What can hang from each mark
molobe: guloz guza
ponar: guloz rerona
felig: guza patu
rerona: ponar
guloz: molobe ponar sagal
guza: felig molobe
sagal: guloz

Each row was made from one small tree. The marks that hang from a mark follow it in brackets, in alphabetical order. Every link used is in the known rows. Write each row's tree.
Known rows
ponar[guloz[molobe sagal] rerona]: [-7.09, -1.96, -3.28, -2.37, -3.41, -0.19,  0.05,  0.16, -3.34,  1.79,
  1.70,  2.61,  2.20,  0.28,  0.07, -5.68,  0.60, -0.43,  0.69, -2.44,
  0.44, -2.34]
molobe[guloz[sagal] guza[felig[patu]]]: [-1.24, -0.62,  0.34, -2.65, -1.56, -1.15,  1.77, -0.64, -2.14,  2.83,
  0.30,  1.14, -0.27, -1.39,  1.24, -3.53,  1.19, -1.84,  2.92, -3.53,
 -1.86, -1.88]
sagal[guloz[molobe]]: [-3.31,  1.76, -1.66, -0.23, -1.02,  0.11, -0.23, -1.94, -3.21, -0.49,
 -2.46,  0.68,  0.60, -0.06,  1.19, -5.57, -0.27,  0.42,  1.89, -2.29,
  1.52, -1.86]
felig[patu]: [ 0.00, -3.53,  0.70,  2.22, -2.10, -0.68,  1.46, -0.32, -3.80, -1.36,
 -1.20,  1.13,  0.65, -0.60,  0.09, -4.66, -1.33,  1.28,  4.21, -2.11,
 -0.38, -2.86]
felig[guza[molobe[guloz]] patu]: [-0.63, -2.97,  2.92,  1.98, -0.06, -0.23,  0.89,  0.53, -1.07, -1.52,
 -0.93,  1.38,  0.52, -1.46, -1.08, -4.88, -0.28,  1.32,  4.30, -2.44,
 -0.52, -2.32]
guza[felig[patu] molobe]: [ 0.57, -1.48,  1.16,  0.37, -0.32, -0.30,  2.02, -1.30, -4.20, -2.42,
 -2.12,  1.28,  0.56, -0.98, -0.46, -5.27, -1.05, -1.56,  5.27, -1.69,
 -0.76, -2.07]
felig[guza[molobe] patu]: [ 1.10, -4.09,  3.16,  2.65, -0.12,  0.37,  1.57,  1.34, -2.01, -2.46,
 -1.84,  0.75,  2.31, -0.31, -2.01, -4.49, -0.69,  1.42,  5.05, -1.01,
  0.64, -2.45]
rerona[ponar[guloz]]: [-4.63, -1.76, -2.49, -0.62, -5.34,  0.65, -0.43, -1.69, -5.08, -0.27,
 -0.16,  1.53, -0.63, -2.11, -0.51, -5.24,  1.68,  0.49,  3.59, -5.10,
 -0.69, -3.33]
felig[guza]: [-0.03, -2.95,  1.88,  2.69, -1.17,  0.59,  0.04,  0.35, -3.37, -0.52,
 -1.85, -0.10,  0.94, -0.09, -0.55, -3.43, -0.60,  2.26,  3.82, -0.59,
 -0.51, -2.45]
sagal[guloz[molobe[guza[felig[patu]]]]]: [ 0.76,  1.41, -0.20, -2.77,  0.39,  0.07,  1.07, -1.83, -1.72,  0.03,
 -2.55,  0.15,  2.65, -0.24,  0.62, -5.46,  1.09, -1.58,  2.25, -2.32,
 -0.38, -3.49]
guza[felig[patu] molobe[guloz[ponar[rerona]]]]: [-1.93, -0.77, -0.14,  0.35,  0.26, -1.13,  2.17, -3.64, -4.51,  1.49,
  0.22,  3.57, -0.10, -0.71, -0.23, -7.55,  1.00, -2.02,  2.45, -2.03,
 -2.20, -3.31]
rerona[ponar[guloz[molobe]]]: [-5.34, -0.26, -3.12, -1.99, -4.07,  0.78, -1.47, -1.98, -3.92, -0.02,
  0.14,  2.62, -0.08, -1.91,  0.34, -6.74,  1.90,  1.11,  2.54, -4.63,
 -0.10, -3.75]
molobe[guloz[ponar sagal] guza[felig]]: [-3.31,  1.48, -0.21, -3.24, -1.06, -0.57,  0.84, -2.74, -4.35,  5.91,
  0.62,  1.69, -0.71, -0.95,  2.73, -4.26,  2.14, -2.00,  1.44, -3.11,
 -2.57, -1.11]
molobe[guloz[ponar[rerona] sagal] guza]: [-4.83,  0.05, -1.50, -1.16, -2.29, -0.23,  1.33, -0.95, -2.70,  5.74,
  1.89,  3.18, -0.86,  0.05,  1.42, -3.85,  2.55, -0.54,  0.22, -1.58,
 -2.41, -3.23]
molobe[guza[felig[patu]]]: [ 2.59, -1.45,  1.53, -0.59, -1.13,  0.22,  1.73, -0.62, -2.93, -0.35,
 -1.83,  0.31,  1.00, -1.12, -0.08, -3.59,  0.21, -1.23,  3.99, -1.20,
 -2.95, -3.83]
rerona[ponar[guloz[molobe sagal]]]: [-7.59, -1.02, -3.98, -3.45, -4.37,  0.36, -1.04, -1.11, -4.24,  2.05,
  1.12,  2.71,  0.88, -1.32,  0.91, -6.31,  1.98,  0.46,  2.16, -5.51,
  1.71, -1.91]
molobe[guza]: [-0.41, -0.14,  0.83,  0.43, -2.52,  1.02,  0.48,  0.46, -2.24, -0.08,
 -1.54,  0.46, -0.76, -1.08,  0.48, -2.12,  0.52,  0.22,  3.36, -0.62,
 -2.44, -3.76]
guloz[molobe ponar[rerona] sagal]: [-5.43, -0.84, -2.51, -0.59, -0.85, -0.31,  0.66, -1.89, -4.55,  4.24,
  1.31,  4.08,  1.62,  1.47,  1.58, -6.57,  0.61,  0.82,  0.16, -0.72,
  0.73, -2.28]
molobe[guloz]: [-3.41, -0.06, -0.35,  1.30, -2.59, -0.56, -0.49, -1.52, -3.47,  0.28,
 -0.54,  1.46, -2.98, -1.92,  1.44, -3.96, -0.47,  0.65,  3.02, -2.73,
 -1.84, -2.05]
molobe[guloz guza[felig]]: [-0.98,  2.18,  0.30, -1.61, -1.57,  0.12,  0.00, -1.72, -2.43,  1.49,
 -1.23,  0.41, -2.49, -2.26,  1.21, -2.95,  1.16, -1.72,  2.76, -1.93,
 -4.29, -3.30]

Which tree is each row?
[-5.12, -1.70,  0.32,  0.46, -0.42, -0.04,  1.08, -0.73, -3.06,  3.95,
  1.31,  3.04,  0.90,  0.61, -0.23, -5.28,  1.55,  0.18,  1.44, -1.33,
  0.19, -1.73] | felig[guza[molobe[guloz[ponar[rerona] sagal]]]]
[-3.37, -0.01, -2.01,  1.76, -1.81, -0.36,  1.76, -3.14, -5.73,  2.03,
 -0.85,  1.56,  1.30,  1.60,  0.43, -5.74,  1.16, -0.16,  1.06, -1.26,
  0.20, -3.14] | sagal[guloz[ponar[rerona]]]
[-4.92, -0.28, -1.25, -0.99, -0.83, -0.50,  0.16, -2.08, -4.93,  3.84,
  0.48,  3.15,  1.36,  0.70,  2.73, -6.61,  0.22,  1.05,  1.26, -2.02,
  1.27, -0.37] | guloz[molobe ponar sagal]
[-1.72,  3.52, -1.94, -2.55,  0.58,  0.53,  1.14, -3.78, -3.31,  3.41,
 -1.45,  1.57,  2.09,  1.16,  0.87, -6.20,  2.74, -1.96, -0.25, -0.36,
 -1.75, -4.60] | sagal[guloz[molobe[guza[felig]] ponar[rerona]]]
[-3.40,  0.15, -0.52, -2.94, -2.85,  1.06, -0.71,  0.77, -1.48,  0.17,
  0.00,  0.99,  1.32, -1.84,  0.33, -4.70,  1.62, -0.18,  1.58, -2.20,
 -2.50, -3.58] | ponar[guloz[molobe[guza]]]
[-0.99, -2.69,  2.76,  2.22,  0.54, -0.75,  1.41, -1.10, -2.77,  0.67,
 -0.30,  2.21,  1.42, -1.08, -0.58, -6.84,  0.82,  1.32,  3.29, -2.78,
 -0.49, -1.80] | felig[guza[molobe[guloz[ponar]]] patu]
[-1.56, -0.61,  0.53, -2.74, -0.74, -1.46,  1.89, -2.22, -3.82,  5.03,
  0.97,  1.89,  0.63, -0.94,  2.10, -5.34,  2.09, -1.84,  2.01, -3.71,
 -2.14, -1.55] | molobe[guloz[ponar sagal] guza[felig[patu]]]
[ 0.72, -0.29,  0.97, -1.21, -1.18, -0.69,  1.05, -1.30, -2.03,  0.77,
 -0.92,  0.74, -0.72, -2.13,  0.67, -3.91,  0.87, -1.43,  3.18, -2.84,
 -3.72, -3.74] | molobe[guloz guza[felig[patu]]]
[-2.58, -3.58,  2.08,  0.66, -0.37, -0.85,  1.31,  1.16, -1.32,  0.40,
  0.02,  1.52,  1.26, -0.72, -0.51, -4.31, -0.08,  0.72,  4.07, -3.05,
  1.28, -0.50] | felig[guza[molobe[guloz[sagal]]] patu]
[-2.85, -3.44,  2.10,  0.64,  0.19, -1.05,  1.82, -0.22, -2.83,  2.80,
  0.84,  2.42,  2.09, -0.19,  0.14, -6.04,  1.03,  0.94,  3.02, -3.72,
  1.23, -0.27] | felig[guza[molobe[guloz[ponar sagal]]] patu]
[-1.20,  1.99, -1.21, -1.89,  0.37,  0.91,  0.60, -3.15, -3.39,  3.37,
 -0.41,  2.76,  1.19,  0.40,  0.98, -5.97,  2.10, -1.03,  0.38,  0.71,
 -3.17, -5.26] | guloz[molobe[guza[felig]] ponar[rerona]]
[-6.49, -1.56, -2.18, -2.86, -3.16, -0.44, -0.47,  0.18, -3.75,  1.48,
  0.97,  1.80,  1.93, -0.87,  1.16, -6.01,  0.13, -0.12,  1.66, -3.60,
  0.85, -0.57] | ponar[guloz[molobe sagal]]
[-4.08, -0.41, -1.44,  1.88, -1.89, -0.79,  0.61, -3.15, -4.61,  3.03,
  0.96,  3.19, -1.71, -0.29,  1.19, -5.89,  0.84,  0.59,  0.95, -1.74,
 -2.37, -3.59] | molobe[guloz[ponar[rerona]]]
[-0.47, -0.61, -0.09, -3.48, -0.17, -0.15,  1.23, -0.11, -1.82,  2.08,
 -0.63,  1.47,  2.41, -0.27,  1.38, -4.77,  0.69, -1.21,  2.65, -1.72,
 -0.48, -2.40] | guloz[molobe[guza[felig[patu]]] sagal]
[-3.27,  2.24,  0.21, -0.66, -0.16, -0.38,  0.39, -4.09, -5.38,  1.61,
 -0.91,  2.34, -1.88, -1.64,  1.47, -6.54,  0.76, -1.97,  3.17, -2.80,
 -2.17, -1.11] | guza[felig molobe[guloz[ponar]]]
[-4.23,  0.83, -1.52, -5.80, -2.25,  0.54, -0.23,  0.03, -2.66,  2.52,
  0.47,  1.00,  2.32, -1.09,  1.25, -4.80,  1.76, -2.54,  1.50, -2.80,
 -1.40, -1.58] | ponar[guloz[molobe[guza[felig]] sagal]]
[-6.60, -2.28, -3.16, -2.20, -5.72,  0.30,  0.07, -0.78, -5.46,  1.77,
  1.01,  1.96,  0.21, -1.25,  0.37, -4.70,  1.80, -0.07,  3.30, -5.64,
  0.91, -1.48] | rerona[ponar[guloz[sagal]]]
[-6.24, -0.91, -2.14,  0.24, -2.22, -1.16,  0.93, -2.43, -4.89,  5.14,
  2.03,  3.65, -0.95,  0.41,  1.57, -5.39,  1.18,  0.16,  0.68, -2.47,
 -0.63, -1.86] | molobe[guloz[ponar[rerona] sagal]]
[-3.66, -0.21, -1.76,  1.00, -0.54,  0.22,  0.41, -2.81, -4.14,  2.21,
  0.02,  3.88,  0.75,  0.69,  0.86, -7.05,  0.35,  1.30,  0.63, -0.15,
 -0.96, -4.34] | guloz[molobe ponar[rerona]]
[-4.68, -2.17, -1.69,  0.82, -2.20, -0.46,  1.78, -1.79, -6.01,  3.99,
  1.23,  3.06,  0.73,  1.47,  0.81, -4.82,  0.45,  0.28,  1.39, -1.13,
  0.13, -2.07] | guloz[ponar[rerona] sagal]
[-4.49,  0.56, -0.11, -1.76, -2.29, -0.51,  0.91, -0.99, -3.13,  5.28,
  1.17,  2.08, -1.06, -0.82,  2.48, -3.93,  2.30, -0.23,  1.19, -3.01,
 -1.86, -1.40] | molobe[guloz[ponar sagal] guza]
[-4.15,  0.48, -1.67, -2.00, -0.82,  0.53,  0.88, -0.60, -2.45,  5.07,
  1.33,  3.64,  1.72,  1.09,  1.33, -4.86,  2.06, -0.13, -0.22, -0.16,
 -0.98, -3.95] | guloz[molobe[guza] ponar[rerona] sagal]
[-4.25,  1.57, -2.65,  0.12, -0.30, -0.27,  0.89, -3.67, -4.55,  2.27,
 -0.68,  2.60,  1.81,  1.55,  1.01, -7.30,  1.21,  0.38, -0.17, -1.14,
  0.83, -3.37] | sagal[guloz[molobe ponar[rerona]]]
[-0.82, -0.40,  0.11, -3.49,  0.60, -0.53,  1.79, -1.89, -3.46,  4.24,
  0.09,  2.47,  3.31,  0.29,  2.16, -6.54,  1.66, -1.08,  1.65, -2.07,
 -0.53, -1.99] | guloz[molobe[guza[felig[patu]]] ponar sagal]
[-6.81,  0.03, -1.40, -0.20, -1.55, -0.75,  1.34, -1.87, -4.01,  3.81,
  1.82,  4.02, -1.11, -0.02,  0.84, -5.21,  1.21, -0.97,  1.42, -2.26,
 -0.26, -1.56] | guza[molobe[guloz[ponar[rerona] sagal]]]
[-3.20, -1.02,  0.97,  2.00, -0.05,  0.30,  0.67, -1.38, -2.67,  1.95,
  0.19,  2.67, -0.05, -0.24, -0.99, -5.49,  1.34,  0.86,  1.76, -0.56,
 -1.64, -3.41] | felig[guza[molobe[guloz[ponar[rerona]]]]]
[-2.14,  1.12, -1.06, -0.52, -0.52,  0.89,  0.43, -1.58, -2.19,  3.00,
  0.06,  3.36,  0.79,  0.34,  0.82, -5.43,  1.97,  0.57,  0.02,  0.79,
 -2.47, -5.71] | guloz[molobe[guza] ponar[rerona]]
